Each row comes from the steps of one walk. Every step used is in the known rows, and no mark comes twice. Write the walk behind each row, first mark first.
Known rows
piviko -> lepo -> nasav -> tutat -> mukoret: [ 2.27 -2.02 -0.05  1.70  0.06  2.63 -0.93 -1.12 -1.12 -2.94 -2.49 -2.34
 -2.39 -2.26 -2.28  8.88 -3.86  1.73  2.06  0.76 -6.10]
nasav -> tutat: [-0.86 -2.01 -0.84  0.04  0.05 -0.04  1.17 -0.03  1.01 -1.34  0.40 -1.20
  1.47  1.00  0.95  0.50 -1.22 -2.30 -1.22 -0.16 -0.59]
lega -> nasav -> tutat -> mukoret -> lepo -> piviko: [-0.53 -0.83 -0.62 -3.31 -1.13  1.78 -0.34  2.73  0.12 -0.94  1.56  1.49
  1.15  0.24  2.74 -1.85 -0.67  0.74 -4.44  2.02 -2.26]
tutat -> mukoret -> lepo: [ 1.27  0.91  1.71 -0.91  0.64  1.63  0.49  0.68 -2.19  0.75 -1.80  0.66
 -1.14 -1.28 -2.65  0.90 -0.87  0.84  0.59  2.30 -1.81]
piviko -> lepo -> mukoret: [ 1.69 -0.73  0.90  2.50  0.72 -1.42 -1.96 -2.50  0.21  1.25 -1.60  0.03
 -2.06 -1.94  0.63  2.24  1.68 -1.57  3.47 -2.75  1.44]
mukoret -> tutat -> nasav -> lepo: [ 1.35  1.63 -0.38  2.26  1.88 -4.84  2.32 -1.12  1.34 -2.87  2.32 -0.68
 -1.39  1.51  1.85 -3.98 -0.43 -1.20  5.56  2.33  1.28]
mukoret -> tutat -> nasav -> lepo -> piviko: [ 0.25  1.59 -2.98  0.26 -0.13 -5.76 -0.63  0.19  3.91 -2.74  2.32  1.18
 -1.28  1.27  4.92 -4.98  0.51 -0.57  3.44  3.89  1.83]
piviko -> lega -> nasav -> lepo -> mukoret: [-0.26  1.15  1.31  3.34  0.88 -1.02  2.02 -0.75 -0.34  2.97  2.62 -0.34
  0.41  1.06  1.15 -3.32  2.40  0.25  1.08 -7.77  4.52]
nasav -> tutat -> mukoret -> lepo: [ 0.38 -0.82 -0.02 -1.79  1.06  1.18  2.43  1.11 -1.56 -1.00 -0.72 -1.45
  0.14  0.26 -1.53  1.20 -2.46  0.01 -1.54  2.64 -2.77]
lega -> piviko -> lepo -> nasav: [ 2.13  0.70  2.12  0.47 -1.80  3.08 -3.76 -1.40 -2.45 -0.73  0.10  0.89
 -1.74 -1.20 -4.50  3.55 -0.38  2.70  1.01 -1.25 -2.16]
mukoret -> lepo -> nasav: [-2.99 -0.33  0.36 -1.28 -0.13  0.53  0.40  0.41 -1.52  0.21 -2.93 -0.87
  1.13  0.44 -2.60  0.95  0.97 -1.38 -0.21  2.80  1.35]
tutat -> mukoret -> lepo -> piviko -> lega -> nasav: [-0.04  2.42  2.11 -1.55 -1.26  3.57 -1.00  1.88 -1.75  2.71  0.43  3.01
  1.22 -0.58 -0.57 -2.30  1.35  2.63 -3.09 -0.88 -0.06]
nasav -> tutat -> mukoret -> lepo -> piviko: [-0.84 -0.86 -2.55 -3.81 -0.90  0.15 -0.52  2.36  1.10 -0.96 -0.67  0.48
  0.15  0.01  1.61  0.18 -1.44  0.72 -3.64  4.28 -2.25]
nasav -> lepo -> piviko: [-0.45  0.54 -3.15 -0.48 -1.67 -2.67 -1.96  1.63  2.40 -0.59  0.38  1.21
 -2.45  0.37  3.09 -1.35 -0.71  0.52  1.32  1.36  0.27]
nasav -> tutat -> mukoret: [ 1.64 -1.30 -0.24  0.46  0.33  1.68  0.77  0.17  0.57 -1.10  0.06 -0.94
 -0.30 -0.90  0.00  3.44 -2.91  0.52 -0.81 -0.10 -3.58]
nasav -> lepo -> mukoret: [-0.12 -0.17 -1.64  1.90  0.98 -3.84  0.68 -0.69  1.69  1.08  0.57 -1.06
 -2.01  0.28  2.41 -1.05  1.06 -0.86  2.81 -3.17  3.13]
mukoret -> lepo: [-1.30  0.44  1.08 -1.30  0.46  0.09  0.91  0.71 -1.72  0.74 -1.37  0.23
  0.60  0.73 -1.98 -1.82  0.69 -1.98  0.04  2.26  1.28]
tutat -> nasav -> lepo: [ 2.75  0.81 -0.64  3.55  1.06 -4.04  0.16 -1.43  2.42 -3.63  2.77 -0.37
 -2.11  0.62  2.94 -1.62 -1.63 -0.48  5.43 -0.01  0.08]

Which walk is each row?
[-0.05 -2.26 -1.02  0.54 -0.04  2.20  0.21 -0.19  0.98 -1.85 -1.39 -1.98
  0.32 -1.11 -0.67  6.12 -2.63  1.08 -1.20  0.36 -3.49]	lepo -> nasav -> tutat -> mukoret
[ 0.06  0.06  0.02  2.00  1.90 -4.97  0.73 -3.04  3.72  0.23  1.49  0.50
  1.75  0.42  4.01 -4.26  4.10 -3.36  2.35 -0.83  5.57]	lepo -> mukoret -> tutat -> nasav
[-1.60  0.49 -1.35  0.46  1.81 -4.62  2.90 -0.45  0.66  1.86 -0.03 -1.26
 -1.27  1.17  1.14 -3.41  2.37 -1.60  2.92 -0.96  4.33]	nasav -> lepo -> mukoret -> tutat
[-0.36  0.08  1.00 -0.86  0.26  2.14 -0.02  0.45 -1.82  0.23 -3.30 -0.42
 -0.53 -1.48 -3.39  3.77 -0.73  1.37  0.29  2.87 -1.79]	tutat -> mukoret -> lepo -> nasav
[-0.57 -1.97  1.03  0.56 -0.26  1.64  1.40  0.50  0.03 -1.22  2.55 -0.15
  2.21  1.32  1.97 -1.37 -0.41 -2.15 -1.99 -2.43 -0.45]	lega -> nasav -> tutat
[-1.12  1.16  1.15  0.39 -2.27  2.20 -2.18  0.62  0.82  2.64  1.39  3.26
  2.51  0.22  1.91 -2.96  2.39  0.39 -2.92 -3.52  2.24]	lepo -> piviko -> lega -> nasav
[ 0.22  0.52  2.92 -0.23  1.08  4.14  3.50  0.97 -3.58  0.96  1.38 -0.74
  2.56  0.95 -2.69 -0.97 -1.09  1.33 -3.07 -2.24 -1.45]	piviko -> lega -> nasav -> tutat -> mukoret -> lepo
[ 0.27 -0.01  1.19  1.14  1.43 -2.22  0.19 -2.30 -0.88  2.14 -1.93 -0.26
 -1.23 -0.94 -0.62 -0.25  3.05 -2.28  3.51 -0.71  2.56]	piviko -> lepo -> mukoret -> tutat
[-1.40  0.42 -1.64 -2.71 -0.55  1.45  0.42  1.71 -0.03  0.97 -0.66 -0.11
  1.85  0.45 -0.59 -0.20 -0.82  1.72 -4.42  1.66 -1.18]	nasav -> tutat -> mukoret -> lepo -> piviko -> lega
[ 2.89  0.73  2.00  0.80 -0.52  0.42 -3.32 -2.27 -0.82  1.66  2.01  1.54
 -1.77 -1.13 -1.20  0.11  2.03  1.25  0.76 -4.65  1.29]	lega -> piviko -> lepo -> mukoret
[ 1.03 -1.15  0.44 -0.16 -1.41  2.58 -2.01 -1.01 -1.57 -2.61  1.23 -1.27
 -0.39  0.22 -3.40  3.89 -1.88  1.77 -1.01 -1.00 -3.09]	lega -> piviko -> lepo -> nasav -> tutat
[-1.46  1.19 -0.74 -0.05 -2.07  0.58 -2.54  0.28  1.91  2.63 -0.61  2.10
  1.60 -0.02  0.75 -1.03  1.80  0.24 -2.10 -1.27  2.02]	lepo -> piviko -> lega
[-0.46  2.19  0.05 -1.93 -0.90  1.84 -1.34  1.33 -0.75  2.80 -1.85  1.78
  0.36 -0.84 -1.71 -0.43  0.43  2.58 -2.39  1.46 -0.03]	tutat -> mukoret -> lepo -> piviko -> lega
[-3.96 -2.25 -1.27 -2.01  0.36  0.00  2.10  0.82 -0.75 -1.56 -1.88 -2.86
  2.50  1.85 -1.52  1.10 -0.38 -2.25 -2.28  3.19  0.38]	mukoret -> lepo -> nasav -> tutat
